Each row was made from one walk, in order. Every step used is in the known rows, and no mark comes twice. Write each row's walk.
In the rows, zero is written as 128.
Known rows
L R N H: [112 159 140 127 100 133 130 151 108  76 124 153 155 118 155 119 130 124
 156 141 149  97 138 126  72 137 141 161 115 192  97 159 160 125 157 152
 138 120 111 152 136 117  99 123 169]
S L: [113 155 110 135 103 117 121 139 122 124 144 147 146 114 161 142 136 156
 129 142 116 108 124 134 105 143 104 160 104 178 126 133 148  96 139 127
 151 118 119 140 118 108 108 121 164]
R N H G C K: [103 169 150 125  86 168 121 146 101  79 137 142 128 106 153 153 129 158
 184 132 122 106 136 102  75 134 145 152 106 186 100 108 154 111 130 146
 125 129 122 130 138 123 108 109 217]
G C K: [110 156 138 129 106 157 112 136 112  98 126 145 127 129 150 134 129 143
 172 123 102 121 117 112  89  95 129 134 133 181 109 114 160 107 149 137
 138 120 118 135 125 126 114 120 173]
N H G C K R: [118 156 143 149 100 168 124 139 112 101 147 152 140 111 153 141 125 138
 182 117 109 108 126 102  65 139 137 150 139 173 111 106 147 113 121 142
 121 120 107 124 134 134  89 111 203]
K C J L: [121 158 138 114  88 131 123 157 124 112 157 126 169 138 163 127 142 181
 166 140 106 121 111 127 120 116 143 153  89 175 130 156 169  96 156 120
 160 116 116 163 132  91 108 116 158]
R K C: [128 172 125 151 112 136 129 160 136  96 137 145 167 132 161 116 127 162
 162 131  92 111 101 125  92 125 143 155 126 169 122 130 153 128 159 140
 145 101 108 139 131 118 100 138 154]
S L J C: [102 152 136 131 105 122 136 137 114 118 105 150 152 111 161 149 165 178
 125 150 107 112 131 108 106 122 116 154  71 186 117 144 201  89 152 129
 160 121 122 127 115  90 107 106 170]
N R: [116 145 115 146 131 113 129 148 107  91 142 136 151 127 160 123 115 144
 145 129 127 107 130 122  90 135 120 147 126 161 116 152 157 126 149 152
 150 118 108 137 128 114 104 124 132]
J L R K: [125 156 139 128 133 128 129 136 132  92 143 132 176 134 168 115 138 142
 183 144 126  99 126 132 101 117 140 149 131 177 102 118 149 120 177 137
 142  95 106 149 109  95  98 155 143]
R N: [103 167 125 124  97 128 124 152 115 102 133 147 138 119 160 128 126 153
 145 145 110 105 122 118  97 135 129 160 109 175 125 132 152 110 154 144
 152 125 122 155 124 121 111 134 157]
U S L R K C: [122 163 128 151 124 122 135 148 130 106 150 151 166 133 174 128 158 167
 147 128  87  92 129 147  80 119 129 157 128 200 103 146 181 110 174 138
 153  84 110 146 119 100  86 143 152]
C J L R: [118 143 146 110 122 124 124 136 119 103 150 120 168 139 161 126 145 151
 177 142 135 114 130 134 117 111 130 142 117 181 108 148 173 102 162 135
 145 122 107 157 107  87 104 125 143]
L J C: [104 148 143 137 113 130 137 149 115 101  93 143 149 120 159 133 151 173
 126 147 107 114 119 101 104 112 130 142  97 171 124 144 199 103 157 138
 150 125 114 123 118 106 110 110 152]
G H: [115 154 120 143  97 142 110 157 116 103 131 139 125 140 153 126 121 137
 134 136 126 121 129 138  86 139 110 153 121 156 127 141 128 124 143 134
 151 127 117 136 132 108 126 115 160]
R N H: [105 168 136 132  90 142 125 158 106  90 129 152 146 113 152 127 121 145
 136 146 131 104 128 121  79 155 143 163  94 180 114 151 145 119 146 149
 146 131 118 151 143 118 110 126 181]
R L J: [101 157 145 127 111 129 123 148 121 135 122 135 138 125 162 136 137 168
 141 163 113 114 131 117 112 119 127 161  87 159 120 119 176 109 158 132
 169 117 107 134 131  99 103 122 143]
R K C J L: [124 173 147 127 111 143 125 156 129 104 159 124 184 142 162 127 140 183
 191 139  93 118 107 126 114 120 156 149  92 175 113 136 166 115 167 135
 160 110 112 159 125  85 105 138 165]
S U Z: [120 148 126 140  86 105 122 133 117 108 125 146 142 142 168 147 124 160
 147 123 113 120 117 125  91 142 107 158 129 166 121 133 156 119 134 155
 149 130 135 140 108 146 109 134 152]
N H G C: [125 162 130 142 104 147 127 166 119  80 142 138 125 107 152 151 134 166
 146 131 121  99 143 121  93 151 130 151 123 162 122 119 148  99 107 140
 121 130 114 116 133 117 103  94 192]
L J C G H: [ 99 138 142 118 114 138 126 150 122  95  92 149 111 134 159 157 155 161
 141 127 108 126 145 101  88 117 129 132  85 162 106 165 170 128 147 126
 160 129 110 118 124  97 122  89 171]
J C G H N: [ 86 155 123 142  96 129 133 143 129  75 104 156 118 135 167 164 133 158
 147 109 115 129 146 103  79 132 105 147  84 163 112 161 178 123 133 111
 164 133 111 140 125 116 113  93 177]
U S L R: [110 144 122 140 123 112 131 136 118 118 146 145 144 124 169 136 156 156
 116 135 109  93 142 150  89 129 105 151 133 192 115 150 177  92 159 135
 151 104 114 146 108 106  96 130 144]
S L R N H: [108 163 133 120  92 124 129 139 108  92 136 161 158 108 154 135 144 129
 155 142 153  97 151 133  74 148 126 175  89 208  92 158 162 110 153 142
 149 118 120 151 132 100  97 116 188]
Z U S L R K: [114 166 126 145 153 119 130 139 131 111 136 172 172 135 162 132 140 164
 160 123  98  98 128 137  87 125 115 152 142 184  98 128 189 111 167 168
 141 101 119 147 105  91  90 166 150]
K C: [125 156 114 136  90 122 127 164 131 104 135 147 152 127 161 116 129 161
 137 131 107 112 106 126  96 120 131 159 122 169 138 148 155 107 150 122
 147 107 112 146 137 125 103 114 147]
K C J: [122 156 132 135  99 132 126 158 121 107 145 133 158 137 153 129 132 170
 155 129 100 124 105 128 107 119 131 145 111 170 130 161 175 112 145 138
 149 128 110 146 128 112 108 110 155]
J L R: [122 144 129 113 111 117 126 142 128 100 139 133 162 129 168 116 143 141
 160 144 141 101 129 132 105 114 128 155 129 178 118 135 153 100 166 121
 143 101 109 155 117 100  99 129 136]
R K: [118 164 127 156 134 138 125 145 129  97 135 138 157 131 155 123 122 153
 153 140 100 108 111 128  96 138 130 143 135 160 119 114 142 130 154 153
 139 116 108 132 117 117 107 151 152]
B C K R N: [ 93 156 150 126 102 155 112 123 106 105 130 162 148 138 165 119 132 143
 178 134  86 119 107  98  62 104 135 163 122 204 127 123 186 120 167 150
 155 120 110 173 125 139  99 124 178]
S L J C G H: [ 95 142 134 109 106 129 123 138 122 111 106 156 114 123 162 175 169 165
 139 130 111 125 155 108  92 127 114 143  59 177 100 164 173 114 143 116
 171 126 120 122 121  81 120  84 188]
Z U S L R N: [100 170 123 116 118 112 130 144 120 118 132 179 152 124 166 137 146 164
 151 128 109  94 139 129  87 120 112 170 117 198 103 149 200  91 166 158
 154 109 131 170 112  94  93 146 152]
L R N H G: [116 155 132 129 104 127 137 151 114  78 140 137 152 108 160 135 134 145
 161 143 158  90 145 123  76 155 134 166 125 177 111 134 153 119 133 148
 120 124 109 131 125 118  93 111 177]
H N R K C: [109 178 119 175 119 121 136 160 119  67 135 146 168 135 167 127 106 166
 180 115  98 113 130 112  72 131 129 166 109 164 101 162 200 145 154 148
 168 111 101 145 138 118  86 130 150]
H G: [121 148 110 143 113 119 131 150 129 108 147 124 140 115 164 140 130 173
 134 142 120 102 119 126 109 150 112 153 140 147 144 106 140 105 120 132
 122 123 107 119 111 123 105 116 152]
U Z: [120 156 122 141  95 115 111 135 116 109 136 144 140 134 166 142 121 178
 145 131 116 115 118 125  89 144 118 146 140 179 137 127 132 119 137 148
 143 133 116 142 113 150 102 133 145]
S L J C K R: [ 94 145 149 138 104 143 132 111 109 138 108 164 166 113 160 140 157 150
 160 137  95 121 114  89  76 113 121 154  88 197 105 130 203 103 169 131
 161 114 116 136 116 105  93 121 181]
U S L: [104 151 115 146 111 122 125 144 117 129 150 143 135 120 168 145 148 177
  97 141  90  97 130 144  98 144 106 152 113 180 134 141 163  86 149 131
 159 115 121 146 116 107 106 134 157]
N R K C: [130 163 121 157 130 124 134 159 119  80 148 142 174 134 163 114 119 153
 178 119 104 108 117 119  79 126 144 152 122 168 105 152 167 145 166 154
 153  97 104 139 138 110  95 135 142]
L R N: [109 158 130 120 110 121 129 146 119  91 128 148 147 126 162 119 135 130
 163 139 131 101 133 122  89 118 127 159 128 186 108 145 164 118 163 145
 145 115 114 154 115 119 102 130 145]

Write each row's walk
[106 168 124 132  98 135 125 145 121 118 141 162 146 120 163 119 122 132
 157 136  93 102 122 106  79 141 128 170 119 176 126 133 149 116 157 146
 163 118 117 170 122 128  94 141 153] => K R N
[114 153 115 130 131 107 130 138 126 120 133 172 157 129 161 133 146 163
 136 122 114  99 132 137  92 121 102 157 140 184 113 146 195  91 154 151
 141 108 121 153 111  96  93 141 142] => Z U S L R
[112 141 115 120 111 134 113 149 130 100 131 143 104 139 156 149 127 137
 144 120 118 124 140 127  87 137 117 138 120 151 118 152 116 134 135 123
 152 127 107 134 128 115 122 105 162] => C G H
[102 154 139 140 101 142 122 113 125 147 149 152 165 128 165 121 119 127
 181 138 115 120 103 105  78 117 129 167 115 173 116  92 148 118 168 124
 159  99 104 156 131 126  89 148 149] => C K R L
[107 163 109 137 118 117 125 147 125 132 137 171 150 124 162 142 135 184
 116 128  93 103 121 132 100 138 105 159 119 172 131 137 181  83 146 151
 149 116 128 155 119  98 103 144 155] => Z U S L
[108 176 154 125  99 160 124 167  99  80 153 133 126 115 147 166 138 178
 178 133 112 106 153 114 101 149 139 147  86 178 104 137 170 104 112 160
 136 152 122 133 126 103 109  97 213] => R N H G C J
[120 145 115 127 114 108 127 131 125 112 141 150 153 121 161 133 145 134
 147 135 136 106 138 139  95 127 102 160 125 188 112 140 160 102 149 130
 143 108 112 139 107 106  98 121 151] => S L R
[ 94 160 159 143  84 160 138 122 101  96 117 171 179 112 158 122 131 126
 175 129 122 112 107  83  48 131 154 161  90 202 101 138 172 119 171 144
 145 115 119 159 142 128  95 134 196] => J C K R N H
[125 147 121 151 106 131 132 155 120  92 145 128 147 108 157 140 125 165
 126 141 140 100 124 128  90 171 127 155 127 152 138 122 133 112 114 139
 117 130 106 116 131 122 102 108 176] => N H G
[ 91 154 111 138  99 131 115 150 130  85 118 149 100 140 160 160 115 149
 146 115 112 129 153 122  80 146 103 150 107 149 116 161 156 137 123 119
 166 139 104 143 129 122 115  99 171] => C G H N
[134 165 136 122 113 127 132 152 141  89 145 139 187 136 173 108 145 151
 191 135 119 102 117 130  95 105 153 162 124 184 105 132 157 118 182 125
 149  80 105 157 127  97  90 141 145] => J L R K C
[111 165 127 135  92 136 132 157 114  91 144 137 142 104 159 144 126 167
 140 150 137  94 132 117  86 173 136 165 104 166 127 124 143 114 124 146
 129 132 114 133 133 120 104 114 188] => R N H G
[104 160 142 136 111 134 125 142 126 150 131 151 147 124 164 125 134 149
 152 154  97 109 130 105  96 128 128 172  98 159 123 118 176 115 161 134
 178 110 102 147 129 105  86 132 138] => K R L J
[ 94 147 110 141 121 119 121 150 114  71 129 145 106 142 162 157 107 140
 161 104 124 126 169 115  67 144 103 149 102 148  97 183 168 152 130 132
 174 136 101 141 134 113 108  98 160] => C G H N R
[103 142 140 143 104 138 135 118 113 100 112 143 167 126 161 127 136 151
 156 131 125 123  93 101  87 103 130 136 115 184 119 118 174 106 165 128
 130 115 116 133 120 125 113 126 163] => J C K
[103 171 139 125  97 161 121 135 113 109 148 155 129 115 161 146 133 146
 203 122  87 103 130  90  77 120 133 160 129 180 111  90 160 109 140 143
 143 117 118 145 117 133  93 125 190] => H G C K R N
[112 137 123 120 121 114 142 134 138  93 117 150 141 120 167 151 148 159
 143 120 111 113 121  99 102 120 130 131 106 170 123 143 157 108 144 119
 139 116 108 135 113 122 105 109 153] => J C G
[ 94 160 136 135 123 121 138 147 117 128  98 173 155 119 164 149 162 206
 114 136  85 106 127 105 102 117 115 151  86 182 121 149 235  75 159 151
 159 121 132 138 115  79 102 126 161] => Z U S L J C
[104 157 140 141  89 157 129 128 107 107 147 149 158 108 159 133 118 139
 175 136 125 102 117  99  55 161 144 167 123 175 117 110 141 128 139 147
 131 123 109 143 135 137  90 132 200] => C K R N H G
[101 151 140 132 130 116 129 149 104 119 132 132 145 124 163 132 130 160
 158 151 126 112 147 108  98 121 128 159  84 157 102 141 190 128 164 147
 178 116 104 134 138  89  98 119 128] => N R L J
[112 162 127 141 105 128 128 137 133 144 152 155 158 123 169 121 125 135
 157 142 107 108 119 114  93 137 121 177 107 166 129 104 146 109 156 125
 168 102 106 158 131 117  86 140 136] => K R L
[ 95 144 148 107 120 117 141 134 135 121 105 146 137 118 171 159 163 175
 156 144 110 115 139  89 113 106 135 144  63 169 108 129 187 107 158 113
 168 112 104 130 122  96  98 104 150] => R L J C G
[110 158 117 144 127 124 126 159 125 117 125 161 146 134 160 124 121 178
 118 126  93 106 110 126  95 129 117 145 144 158 138 138 179  98 150 159
 139 120 122 152 123 113 104 150 136] => Z U S
[ 96 159 136 132  94 151 119 123 111 121 136 159 153 124 160 119 118 123
 179 132 100 114 106  98  66 124 137 160 124 185 114 120 154 125 168 145
 155 116 115 166 124 137  97 151 165] => C K R N
[105 176 136 173 130 131 134 156 110  67 147 133 173 146 158 136 110 176
 196 113  92 126 132 114  85 130 128 153  98 168  94 175 224 149 150 163
 170 131  99 146 128 105  90 126 156] => H N R K C J
[127 151 117 132 146 115 135 152 136  78 147 147 153 133 166 137 124 153
 186 103  97 110 129 108  81 124 149 137 120 165  95 165 149 157 157 142
 152  99  96 136 133 116  92 122 143] => N R K C G
[113 166 127 144  93 143 134 151 116 104 151 152 150 104 162 134 120 147
 152 139 121  90 133 107  69 179 137 177 113 166 128 124 142 118 128 148
 139 126 111 145 131 127  87 124 185] => K R N H G
[104 168 149 130  97 157 117 125 121 134 148 161 143 127 162 130 129 127
 200 125  95 118 121  98  83  98 132 162 112 183 101  90 158 105 162 126
 164  99 112 156 134 121  90 135 164] => G C K R L
[122 161 124 130 114 144 117 161 143  90 137 151 131 146 160 141 130 148
 175 112  95 123 126 126  76 129 142 145 115 159 107 148 122 153 149 128
 156 107 104 136 137 111 113 117 172] => R K C G H
[ 94 139 156 137 110 147 132 125 106 106  90 139 156 123 156 132 146 163
 151 142 112 124 105  91  91  94 135 131 104 179 112 131 201 112 169 138
 141 123 112 122 122 114 112 116 166] => L J C K
[ 88 171 125 161 100 124 121 149 105  94 142 141 135 141 169 141 104 146
 169 131 141 125 162 121  75 141  98 182  72 153 100 146 182 137 147 130
 194 123 109 151 151  95 105 112 151] => G H N R L
[ 78 165 147 155 114 112 148 141 104  94 103 145 158 122 174 148 136 180
 162 141 123 117 154  85  92 115 118 169  49 169  95 149 252 114 162 134
 191 121 106 138 136  91  88 105 143] => H N R L J C
[ 98 158 113 165 117 112 132 148 107  78 130 140 145 127 162 135 104 154
 146 124 121 114 143 117  82 140 105 159 115 158 114 162 197 128 139 145
 164 131 104 145 129 122  95 117 140] => H N R
[112 159 138 138 105 162 115 132 117 115 136 160 135 129 151 125 126 124
 183 113  84 118 117 102  73 101 128 144 144 182 109 115 158 112 152 140
 147 113 113 147 126 134  97 131 170] => G C K R
[124 165 145 132 130 131 129 155 115  89 169 122 192 144 166 124 130 175
 207 128 103 114 123 121 103 121 156 147  89 176  96 160 177 132 173 151
 166 109 108 158 131  76  99 134 151] => N R K C J L
[ 87 152 126 132 106 135 108 149 126  69 114 150  94 154 166 159 129 168
 143 116  98 133 152 123  77 127 105 155 105 167 128 163 187 131 119 121
 168 143 100 150 130 126 114  72 185] => B C G H N
[117 154 142 141  99 163 121 142 108  84 137 134 131 112 150 151 129 159
 172 125 126 110 129 112  80 132 136 141 129 171 110 103 149 110 119 138
 113 128 111 114 137 127 106 101 204] => N H G C K
[120 161 147 140 114 155 126 161 107  82 156 126 130 118 143 160 138 177
 164 130 114 109 146 123 107 147 130 139 108 166 115 132 166 103 103 154
 122 149 112 114 122 105 107  90 200] => N H G C J
[102 156 105 138  98 117 125 163 122  68 131 153 116 144 167 152 112 150
 170  95 117 128 159 112  61 134 115 160  95 155 102 200 176 150 135 119
 179 121 102 149 151 117 101  83 160] => K C G H N R
[125 154 147 103 121 135 127 148 122  90 164 115 143 130 164 155 162 172
 202 132 121 104 153 125 127 108 126 140 121 174 105 118 177  85 132 131
 131 123 112 137  98  83  99 101 167] => H G C J L R
[ 97 147 147 114 121 122 142 127 138 135 115 163 144 118 174 153 159 156
 165 135  94 112 136  77  95 113 138 156  74 171 110 130 185 113 160 118
 177 104  99 141 121 103  81 112 146] => K R L J C G
[101 161 108 132  77 130 119 164 137  84 122 156 109 143 165 154 122 158
 154 107 105 129 145 120  72 132 115 162  98 155 118 176 164 134 129 105
 172 124 105 150 144 123 107  87 173] => K C G H N
[ 98 171 123 179 141 124 133 146 111  68 133 140 159 133 161 132 100 158
 170 121 107 113 139 115  79 146 116 154 117 156  96 144 192 149 149 162
 162 125 100 140 123 116  93 143 148] => H N R K
[ 97 141 156 145 112 150 133 120 110 121  98 157 165 125 157 123 144 145
 162 134  94 121 105  81  74 100 137 141 115 180 114 132 202 116 172 139
 151 117 107 133 120 121  96 127 163] => L J C K R
[121 162 153 117 101 156 124 160 111  87 167 117 142 116 157 160 147 189
 174 139 121 105 150 123 118 144 141 145  87 169 112 128 160  86 114 137
 134 137 118 133 128  84 106  95 204] => N H G C J L
[ 91 149 142 142 115 126 139 143 109 125 111 148 141 115 171 153 175 200
  95 147  81  99 135 117 102 124 116 146  78 191 123 153 215  78 163 135
 167 117 124 132 113  89 106 117 164] => U S L J C
[108 141 126 123 108 131 129 142 131  87 115 153 125 133 164 151 146 147
 146 116 120 123 133 110  86 125 120 138  97 165 114 151 142 122 144 116
 150 121 115 131 124 107 123  96 170] => J C G H
[ 91 167 122 157 109 107 133 141 112  99 141 141 151 124 172 139 107 157
 165 134 132 113 148 113  91 136 107 176  83 162 106 138 199 122 149 133
 183 118 103 153 138 108  89 122 136] => H N R L
[122 159 125 143 137 120 127 127 128 103 144 149 169 126 159 132 142 136
 171 136 121 103 131 143  94 131 115 155 128 189  94 123 158 123 161 146
 140 103 109 134 102 100  96 144 157] => S L R K
[ 93 149 152 109 107 134 129 142 129 117 105 148 117 132 167 162 159 162
 158 138 120 128 150  97  95 112 128 148  54 163 100 141 174 123 158 112
 177 118 110 127 134  83 115  93 165] => R L J C G H
[112 161 146 105  90 132 128 149 112  82 136 144 166 115 164 117 141 135
 168 150 157  94 143 124  82 134 152 170  92 197  99 155 154 106 169 134
 148 108 117 169 140  96  97 129 170] => J L R N H
